What can hang from each mark:
Q_516: Q_459
Q_978: Q_282 Q_284
Q_282: Q_643 Q_978
Q_643: Q_282
Q_187: Q_284 Q_934
Q_459: Q_284 Q_516
Q_284: Q_187 Q_459 Q_978

Every row comes from one small tree of marks. The marks that hang from a mark follow it in brackets, in the order of their numbers. Every link used is in the known rows. Which tree was each row made from?
Known rows:
Q_187[Q_284]: [  4.3 -10.2  -6.5 -22.8 -28.0  21.8   0.0  -2.3  13.2   1.7  -4.4   9.3
  -9.5  -4.0  25.4  19.0 -22.8  16.1]
Q_459[Q_284[Q_187 Q_978] Q_516]: [-14.7  -7.2  15.4 -29.1 -42.7 -23.2 -20.8 -34.6  22.8  -0.1 -20.7  11.2
  -8.4  41.0 -35.5 -35.6  12.9  23.3]
Q_643[Q_282[Q_978[Q_284]]]: [ 20.0   4.5  11.9  -3.6 -19.5  -2.3  13.2   0.3  27.0 -15.4 -16.6   5.9
 -41.9  11.8  60.6   8.5 -33.9  22.6]
Q_284[Q_459 Q_978]: [  1.5 -19.9  19.9  -4.9  10.3  17.0  -0.2 -13.1   7.8 -30.4  30.2  20.0
  -1.0  21.9  11.7   7.0 -10.0  14.5]
Q_643[Q_282]: [  4.4   8.9  -9.6  -3.0  -5.4  -7.3   7.6  12.1   7.6 -15.1 -16.6   5.7
 -24.7  -7.9  55.4 -16.7 -23.4  21.2]
Q_284[Q_187 Q_459[Q_516] Q_978[Q_282]]: [ -3.8 -29.4  14.7 -17.5   3.6  -7.6   1.2 -39.4  24.3 -19.4   5.3  19.6
 -25.8  30.8 -34.2 -29.8  10.7  21.9]
Q_978[Q_282 Q_284[Q_187[Q_934] Q_459[Q_516]]]: [ 38.2 -29.7   4.2 -11.9 -28.8   0.0   0.5 -34.2  32.0  13.1 -22.9 -12.6
 -58.2   3.8 -28.0  -3.9 -28.9  28.3]
Q_978[Q_282[Q_643] Q_284[Q_187[Q_934] Q_459[Q_516]]]: [ 19.2 -18.0   2.0   2.7 -34.9  -5.5  17.1 -25.5  26.5   6.2 -16.9 -24.0
 -58.8  15.9 -23.6  -6.7 -15.7  29.5]
Q_284[Q_459[Q_516] Q_978]: [ -5.6 -25.6  28.6 -19.1   9.9   5.2  -6.3 -25.9  10.4 -24.5   7.1  25.2
  -5.7  29.9  -2.8  -8.4 -10.2  25.5]
Q_187[Q_284[Q_459[Q_516]] Q_934]: [ 17.4 -37.6   0.7 -25.1 -27.5  32.8  -9.5 -14.1  32.3  17.5  -4.9  19.0
 -10.1  -2.3   0.2  32.5 -33.5  23.2]
Q_284[Q_187[Q_934] Q_978[Q_282]]: [ 22.3 -13.9   3.2 -10.2 -21.5   6.5   8.5 -27.7  26.5  19.4   2.3  11.2
 -13.9  21.0 -12.7   6.7  21.9   0.4]
Q_516[Q_459[Q_284[Q_187 Q_978[Q_282[Q_643]]]]]: [-12.2 -16.4 -10.9   9.1 -36.6 -14.6  -2.2 -19.8  12.8  -8.5   2.0  -2.6
 -22.9  18.6 -14.7 -14.0   5.9   9.3]
Q_978[Q_282[Q_643] Q_284[Q_187[Q_934] Q_459]]: [ 24.7 -13.6  -4.9  13.3 -34.9   4.2  21.7 -15.2  24.5   2.2   1.6 -27.8
 -55.0   9.2 -12.9   6.6 -15.2  21.6]
Q_187[Q_284[Q_459] Q_934]: [ 23.0 -33.2  -6.0 -14.3 -27.1  43.1  -4.5  -4.0  30.5  13.3  13.4  14.8
  -5.8  -9.0  11.6  45.6 -32.6  15.0]
Q_978[Q_282 Q_284[Q_459[Q_516]]]: [ 35.8 -21.7  14.2 -17.8 -16.5 -11.6   6.7 -31.5  24.5  -5.8 -24.2 -12.2
 -56.9   5.5  -5.0  -7.6 -43.8  31.4]
Q_643[Q_282[Q_978[Q_284[Q_459]]]]: [ 18.8  -4.3  12.2   0.5 -10.8   2.5  12.4  -0.5  29.7 -26.4  -4.2   7.8
 -43.3  10.8  55.4   9.2 -40.3  25.6]
Q_978[Q_282 Q_284[Q_187]]: [ 32.3  -5.6  -3.7  -9.3 -33.8  -6.7   9.0 -23.9  17.5   7.7 -22.7 -21.1
 -55.8   1.0  -4.8  -8.9 -19.4  18.2]
Q_643[Q_282[Q_978]]: [  5.3   6.9   4.3   0.6  -8.5  -4.3  13.1   8.0  21.3 -17.0 -13.4  14.3
 -24.8  11.4  63.9   0.5 -20.0  15.2]

Write each row's tree:
[ -8.5 -10.6  19.5  15.9 -36.8  13.4  13.0 -10.2  19.8  -6.0  -4.5 -10.3
 -34.7  43.2   5.9  18.2  -9.0  23.5]
Q_282[Q_643 Q_978[Q_284[Q_187[Q_934] Q_459[Q_516]]]]
[-17.5  -3.6  -2.1 -20.4 -48.0 -22.8 -24.6 -20.5  13.3   5.3 -36.7  -3.3
 -13.2  22.7 -31.8 -42.5  -1.1  25.0]
Q_459[Q_284[Q_187] Q_516]
[ 33.8 -41.7  16.0 -36.8 -22.6  21.0   6.6 -35.7  53.4  15.6   7.0  30.5
 -15.3  14.9  -8.6  36.5 -18.4  18.6]
Q_187[Q_284[Q_459[Q_516] Q_978[Q_282]] Q_934]
[ 22.9  -5.3   4.6   7.7 -21.9  -5.8  27.9 -12.5  17.1 -16.7   0.3 -27.5
 -54.0  10.5  10.5   2.5 -30.2  24.9]
Q_978[Q_282[Q_643] Q_284[Q_459]]
[ -5.5  -0.2  22.0  20.4 -26.7  12.9  22.1   0.6  11.2 -24.6   8.8 -13.3
 -30.0  38.7  32.8  26.2 -20.4  19.3]
Q_282[Q_643 Q_978[Q_284[Q_459]]]
[ 11.8  -7.3  -4.6  11.8 -27.2  -4.1  23.1 -15.3  16.7 -16.1   2.9 -29.2
 -58.0  11.9  -9.7 -10.1 -14.9  24.7]
Q_978[Q_282[Q_643] Q_284[Q_187 Q_459]]
[ 20.8 -41.1  18.5 -34.0 -22.6  33.1  -5.1 -27.3  41.6  11.5  11.5  33.0
  -4.3  15.4  -3.3  39.5 -19.8  21.7]
Q_187[Q_284[Q_459[Q_516] Q_978] Q_934]
[  3.7  -2.3 -14.0  -1.8 -54.7   1.8 -18.2  -5.9  19.0  16.8  -9.3  -8.6
  -3.4  10.4 -17.1  -6.1   0.0   7.7]
Q_459[Q_284[Q_187[Q_934]]]
[ -2.3 -21.0  -0.4  -0.7 -29.1  -3.5 -17.7 -17.2   7.7  -8.2  -0.9   8.4
  -9.2  10.4   3.0   0.7 -15.8  10.5]
Q_516[Q_459[Q_284[Q_978]]]
[-11.5 -14.7   3.8   7.8  -1.2   0.9  20.5 -19.9  17.8 -29.7  32.9   5.0
 -21.6  32.5 -16.9 -15.8  21.7  12.5]
Q_284[Q_187 Q_459 Q_978[Q_282[Q_643]]]
[ -2.0 -20.9 -11.9  10.3 -43.0  -7.4  -3.6 -20.3  19.6   6.3   1.5  -1.3
 -19.6  16.9 -16.5  -1.4   5.7   6.4]
Q_516[Q_459[Q_284[Q_187[Q_934] Q_978[Q_282[Q_643]]]]]
[ -0.5 -26.1 -14.6  12.8 -11.6  30.3 -13.5   0.0   5.7  -0.6  11.2   2.3
  -8.9  -2.3 -12.3   2.1  -8.2  13.7]
Q_284[Q_187[Q_934] Q_459]
[ 12.9 -18.3  30.5  -5.8 -18.9  11.5  -1.5 -19.6  19.8 -12.8 -13.3   4.3
 -32.3  29.0  18.8  18.7 -36.7  24.3]
Q_282[Q_978[Q_284[Q_459[Q_516]]]]
[ -6.2   0.3   4.0 -12.8 -42.4  -7.1 -12.4 -19.2  19.9  -6.4   8.3   4.9
  -1.3  30.9 -18.0 -15.1  13.6   9.8]
Q_459[Q_284[Q_187 Q_978]]
[  5.0   6.2  14.8  -5.4 -10.9 -11.4  29.2 -16.3  12.7  -8.8   6.5   2.5
 -14.0  32.2  20.2  -0.6  13.5   5.9]
Q_284[Q_978[Q_282[Q_643]]]
[ 24.5   8.8   3.9   1.8 -34.6 -14.3  29.8 -12.4  13.3   0.3 -18.7 -31.4
 -52.4  11.7  19.9   1.5 -21.4  19.5]
Q_978[Q_282[Q_643] Q_284]
[ -7.4 -31.8  -5.9  -0.6 -12.1  18.3 -19.8 -12.4   8.5   5.1 -11.4   6.4
 -15.0   5.8 -26.1 -13.7  -8.9  24.1]
Q_284[Q_187[Q_934] Q_459[Q_516]]
[ 29.8 -15.8   6.1 -22.9 -38.8  20.5  24.0 -19.8  43.5  24.6  10.0  15.4
 -11.0  17.2  14.3  46.5  -1.0   5.5]
Q_187[Q_284[Q_978[Q_282[Q_643]]] Q_934]
[  5.9  -5.8   3.5 -12.1 -12.4  -3.8  10.2 -26.3  16.0  -3.1   3.9   9.5
 -18.4  23.8  -8.9 -14.2  23.0   5.5]
Q_284[Q_187 Q_978[Q_282]]
[ 15.9 -20.4  17.1 -12.7 -16.0   7.8 -11.2 -17.7   6.0 -12.0 -18.0  -7.3
 -39.1   5.6   3.3  -2.1 -46.6  37.0]
Q_978[Q_284[Q_459[Q_516]]]
[  0.7 -31.7  18.7 -35.8 -10.8  19.3  -3.0 -26.7  28.0 -16.3  13.1  31.4
  -9.9  19.3   1.8  13.7 -19.8  27.8]
Q_187[Q_284[Q_459[Q_516] Q_978]]
